Every row comes from one small tree of marks. The marks that hang from a mark follow it in brackets, in the order of their numbers. Every link used is in the known rows. Which tree was each row made from?
Known rows
q124{q18{q624} q424{q473} q940}: [-2.93 -1.43 -2.39 -0.85 -2.16  1.22  0.68  2.62  2.07  1.77 -1.62 -3.39
  0.79  5.14  1.34  5.20  2.07 -1.10  2.41 -0.40  1.51  1.04 -2.29]
q293{q424}: [ 2.75  0.80 -0.11  1.51  4.41 -1.24  0.66 -1.65 -0.26 -0.17  1.55  2.38
  2.96 -1.07 -1.05  1.68 -3.59 -0.55  0.81  0.53  7.90 -3.42 -2.94]
q473{q424}: [ 3.07 -2.77  1.69  1.85 -1.54 -0.27 -1.59 -0.71 -2.26 -0.51  0.12  2.35
  4.71 -0.44 -1.60  2.76 -3.35 -1.10  1.48 -0.39  7.03 -2.49 -4.08]
q18{q124{q424{q293} q940}}: [-1.13 -0.14 -4.05  0.47 -0.58  3.04  0.71 -1.53  3.66  0.94  0.47 -0.26
  2.23 -0.70  1.42  5.05 -3.73 -4.05 -3.05 -1.16  2.43 -1.43  0.07]
q18{q124{q424{q293} q940{q473}} q624}: [-2.53 -4.47 -2.08 -0.84 -0.41  1.36  1.69  1.30  1.02  5.32 -1.98 -0.80
  0.67  2.19  3.30  2.89 -3.79 -1.35 -1.60 -0.91  1.87 -0.48 -0.91]
q18{q624}: [-0.49 -2.75  3.68  0.58  0.12 -0.77  0.13 -0.62 -4.97  3.23  2.36  2.41
  2.28  4.18 -0.38  1.26 -4.73 -0.61  1.76  0.44  5.81 -4.92 -3.46]
q940{q124{q18{q624} q424} q473}: [-3.00 -5.45 -2.55 -0.62  2.87 -2.14  0.65  4.53  2.58  4.73 -3.10 -2.07
  1.40 -0.12  1.46  1.15 -0.06 -0.74  1.65 -2.65  1.82 -0.83 -1.21]
q256{q424{q293}}: [ 2.74 -0.94  0.38 -0.78  0.58 -0.24 -1.06 -0.77 -4.63  0.91  5.71  0.69
  4.03  0.92 -1.16  1.83 -4.18 -2.19  0.06  0.09  5.53 -3.70 -3.75]
q124{q18{q624} q424{q473}}: [-0.49 -1.51 -0.39 -0.74 -0.28 -0.06  0.87  4.68  3.15  0.56 -0.44 -3.89
  1.39  4.89  0.56  4.47  1.10  0.85  2.68 -0.39  2.40 -1.50 -1.90]
q940{q124{q424{q256 q293 q473}}}: [-0.78 -1.67 -1.93  1.18  0.97  1.64  0.05  3.19  3.12 -2.62  2.79 -2.40
  5.97  3.60  2.21  7.00  0.06 -1.77 -1.37 -1.57  1.42  0.47  0.57]
q18{q124{q424{q293} q940} q624}: [-2.82 -2.39 -2.27 -0.09 -2.95  2.59  1.12 -0.58  2.72  3.44 -0.32  0.95
  1.10  1.94  2.30  3.60 -3.98 -2.56 -1.85 -1.55  1.68 -1.64  0.40]
q473{q424{q256 q293}}: [ 3.09 -2.79  1.78  1.57 -3.68  0.89 -1.63 -0.31 -0.39 -0.32  2.66  2.90
  6.28  0.53 -1.73  2.70 -4.04 -0.69 -0.01  0.55  5.52 -0.30 -2.43]
q940{q124{q424} q473}: [-0.34 -4.04 -2.08  0.95  5.70 -0.73  0.47  2.92 -0.11  1.95 -1.30 -0.78
  3.24 -0.27  2.11  3.24 -1.36 -2.08  0.26 -2.02  3.75 -0.88 -1.56]
q124{q18{q624} q424{q256} q940}: [-3.12 -2.45 -1.45 -1.22 -3.05  2.53 -0.06  0.49  2.54  5.27 -0.08  2.72
  1.75  3.02  0.06  0.24 -0.59 -0.80  2.24 -0.52  1.16  3.80 -0.06]
q256{q424{q473}}: [ 3.04 -0.50  0.96 -2.10  1.40  0.26 -1.63  0.53 -6.22 -1.60  4.15 -1.53
  5.03  3.85  0.34  3.10 -0.92 -0.03  1.73 -0.32  5.27 -2.10 -5.17]
q624{q18{q124{q424{q293} q940{q473}}}}: [-0.41 -1.81 -4.68 -2.12  1.92  3.12  1.29  1.29  3.86  2.36 -3.01 -3.75
  0.52 -2.88  1.61  4.00 -1.80  0.08 -4.34 -2.28  2.00 -1.76 -3.19]
q940{q124}: [-1.42 -1.69 -0.68  1.58  3.04 -1.27 -0.92 -1.53 -3.27 -0.12  1.45  0.75
  4.59 -0.65  0.00  3.20 -3.31 -3.73 -0.35 -1.93  5.14 -4.75 -2.71]
q124{q18 q424{q293}}: [ 0.95  0.57 -2.99  1.50  1.29 -0.31  0.64  2.95  5.48  0.79  1.94 -2.69
  1.54 -0.57 -1.78  4.73 -1.94 -2.61 -0.07  0.30  3.39 -3.07 -1.08]
q18{q124{q424{q256 q473}}}: [ 1.49 -0.06 -0.30 -2.01  0.65  3.83  0.04  2.16  3.12 -1.53  1.77 -0.61
  5.49  2.98  2.08  4.14 -1.58  1.23 -1.14 -1.74  1.91  0.76  0.42]
q124{q18 q940{q473}}: [-1.36 -0.94 -3.06 -0.29  2.29 -1.06 -0.50 -0.12 -3.13  4.26 -1.48 -2.67
  1.41 -0.61 -0.51  1.78 -2.07 -2.93  1.30  0.44  4.90 -0.92 -5.29]
q624{q18}: [ 1.44 -0.13  0.98 -0.35  2.53  0.97 -0.13 -0.85 -2.55  0.14  1.25 -0.69
  2.37 -1.02 -2.25  2.55 -2.74  0.80 -0.98 -0.99  5.79 -6.12 -5.66]

Which tree is each row?
[-0.14 -2.22  0.46 -1.60 -0.37  1.76  0.85  2.84  1.99 -0.27 -0.21 -1.68
  2.56  4.73  2.73  4.66 -1.62  1.57  0.11 -1.70  2.09 -2.79 -0.63] : q18{q124{q424{q473}} q624}
[-2.96 -1.81 -1.53 -1.79 -3.32  2.89  0.37  2.52  2.46  2.44 -0.60 -1.46
  2.52  6.09  1.53  3.22  2.09  0.24  2.41 -0.40  0.42  4.40 -0.96] : q124{q18{q624} q424{q256 q473} q940}
[-1.45  0.23 -4.37  0.38  0.54  1.52  0.06  0.21  3.17  2.59 -0.79 -0.70
  1.10 -0.56 -0.77  3.70 -0.18 -3.53  0.98 -0.46  3.23  0.49 -1.79] : q124{q18 q424 q940}
[ 1.29  0.40  1.59  0.95 -0.08  0.82 -0.48  1.28 -2.61 -2.02  5.35 -1.96
  5.69  5.56  0.20  5.34 -2.88 -0.58 -0.39  1.46  4.46 -2.29 -2.89] : q424{q256 q293 q473}
[-3.35 -3.54 -2.62 -0.04  0.50 -1.32 -0.06  2.29  4.03  2.68 -1.43 -0.20
  1.69 -0.32  0.11  1.99 -0.32 -1.86  1.42 -3.18  1.35 -2.06  0.11] : q940{q124{q18{q624} q424}}
[ 2.86  1.18  0.68 -0.05  2.87  0.44  0.54  0.28 -0.05 -2.42  2.63  0.59
  5.65  3.06  0.18  2.94 -1.48  1.92  0.90  0.73  5.98  0.31 -2.60] : q293{q424{q256 q473}}
[ 1.67 -0.21 -1.87 -2.30  2.53  3.13  0.71  0.63  4.44 -0.19 -1.18 -0.69
  1.94 -3.46 -0.48  2.68 -2.28  1.83 -3.11 -3.66  2.92 -4.46 -1.83] : q624{q18{q124{q424}}}
[-3.26 -3.21 -1.32 -0.96 -0.08 -1.40 -0.02  0.22 -4.03  6.59 -2.01 -1.50
  0.17  2.10  0.23  0.43 -2.09 -1.36  2.14  0.49  4.01 -1.11 -5.16] : q124{q18{q624} q940{q473}}
[-3.13 -2.83 -2.77 -0.61  0.29 -0.95  0.07  4.34  3.91 -0.35 -1.60 -4.41
  2.28  2.82  1.54  5.07  2.29 -0.98  1.60 -2.86  0.72 -1.53 -0.86] : q940{q124{q18{q624} q424{q473}}}
[ 1.90 -0.10  0.39  0.92  0.39  2.54  0.66  3.49  2.12 -2.01  4.36 -1.86
  4.96  5.57  1.11  6.30 -1.18 -0.04 -0.30  0.91  3.17  0.54 -0.51] : q124{q424{q256 q293 q473}}
[-1.02 -1.29 -2.99 -2.98  2.40  2.10 -0.08 -1.75 -2.37  2.80 -3.19 -2.26
  1.42 -3.34  0.80  1.59 -3.04  0.58 -3.21 -2.67  3.87 -3.36 -5.86] : q624{q18{q124{q940{q473}}}}
[-1.32 -6.17 -0.28 -1.75 -5.15  0.22 -1.70  0.42 -1.70  6.08 -3.54  1.65
  3.28  1.29  0.04 -1.39 -0.97  0.95  2.84 -0.51  3.25  4.57 -4.12] : q124{q18{q624} q940{q473{q424{q256}}}}
[ 1.42  0.19 -1.41 -0.93  1.84  2.22  0.67  2.29  2.80 -2.42  0.29 -2.66
  3.89  2.15  2.14  5.87 -1.66 -0.06 -1.06 -1.66  2.85 -2.50 -0.79] : q18{q124{q424{q473}}}
[-0.92 -2.48  0.49 -1.39 -1.43  1.22  0.37  2.66  3.83  4.34  1.49  2.42
  2.47  2.93 -0.75 -0.11 -1.39  1.04  2.33 -0.70  1.87  1.05  0.25] : q124{q18{q624} q424{q256}}
[-1.04 -1.54 -4.23 -0.02  2.82  0.59  0.63  1.99  1.69  4.21 -2.55 -2.54
  0.69 -0.48  0.53  2.55 -0.04 -2.40  1.37 -0.11  3.34  1.77 -3.03] : q124{q18 q424 q940{q473}}
[-1.09 -6.76  0.66 -2.74 -5.19  2.08 -1.50 -1.31 -2.77  5.24 -3.59  3.66
  4.71  0.81  2.05 -1.46 -3.91  1.50  0.25 -1.86  3.16  3.49 -2.57] : q18{q124{q940{q473{q424{q256}}}} q624}
[-0.91 -0.15 -3.82 -2.25  0.56  4.66  0.42 -1.50  3.59  1.03 -2.51 -0.56
  1.13 -3.26  0.69  3.08 -1.47  0.01 -3.39 -3.75  2.04 -1.90 -2.18] : q624{q18{q124{q424 q940}}}
[-0.81 -1.64 -1.92  1.25  3.23  0.47  0.06  2.54  1.36 -2.76 -0.04 -2.93
  4.61  2.24  2.32  7.04  1.07 -2.08  0.04 -2.18  3.00 -1.53 -1.05] : q940{q124{q424{q473}}}
[-1.38 -5.81 -1.30 -0.91 -3.87 -1.46 -1.27  0.72 -2.15  5.27 -5.20 -0.57
  1.44  0.02 -0.19  0.51 -0.93 -0.43  2.90 -0.45  4.40  1.32 -5.33] : q124{q18{q624} q940{q473{q424}}}
[ 1.17  1.38 -3.14  1.02  0.93 -0.16  0.73  4.80  5.46 -2.17  1.51 -6.45
  2.11  2.43 -0.42  7.65  0.39 -1.55  0.17  0.33  2.59 -2.57 -1.89] : q124{q18 q424{q293 q473}}
[-0.53 -4.05 -1.79  0.89  3.46  0.38  0.45  3.40  1.88  2.04  1.40 -0.19
  4.80  0.79  1.88  2.95 -2.32 -1.80 -1.22 -1.36  2.42  1.05  0.17] : q940{q124{q424{q256 q293}} q473}
[-0.62 -1.93 -3.86 -3.09  2.92  3.54  0.99  0.68  2.08  2.84 -4.26 -2.32
  0.83 -3.11  1.85  2.39 -1.22  1.04 -2.99 -3.07  2.57 -0.65 -3.43] : q624{q18{q124{q424 q940{q473}}}}
[-3.15 -1.75 -3.28  0.76 -2.69  0.72  0.97  1.25  3.74  4.10 -0.16 -1.16
 -0.27  2.29  0.09  3.77 -1.14 -3.10  0.65  0.33  2.04 -0.52 -0.96] : q124{q18{q624} q424{q293} q940}
[ 0.88 -4.03 -1.25  2.22 -2.02 -0.35 -0.76 -0.21 -3.30  1.96 -1.91 -1.05
  3.40 -0.24  0.44  3.96 -2.93 -2.69  0.16  0.95  6.14  0.07 -5.20] : q124{q940{q473{q424{q293}}}}
[-3.18 -2.66 -3.34  0.35 -0.79 -1.51  0.57  4.99  5.63 -0.69 -0.62 -5.89
  2.13  3.00  1.21  6.74  1.59 -1.91  0.09 -2.21  0.27 -2.80 -0.46] : q940{q124{q18{q624} q424{q293 q473}}}
[-2.74 -2.89 -1.29 -1.15 -2.03  3.00  0.66 -1.27  1.06  3.88 -1.35  2.59
  1.40  1.86  2.31  1.93 -3.29 -1.52 -0.57 -1.87  2.12 -0.40 -0.07] : q18{q124{q424 q940} q624}
[ 1.36 -0.53 -0.92 -3.39  1.35  4.79  0.06  0.55  4.92  0.58  0.30  1.44
  3.60 -2.38 -0.32  1.02 -2.46  3.26 -3.11 -3.72  1.74 -1.39 -0.69] : q624{q18{q124{q424{q256}}}}
[-0.80 -2.36 -0.27 -0.28  0.08 -0.22  0.66  2.76  3.31  3.25  0.02  0.14
  0.63  2.12 -0.83  1.49 -1.47 -0.19  2.30 -0.57  2.98 -2.04 -1.09] : q124{q18{q624} q424}
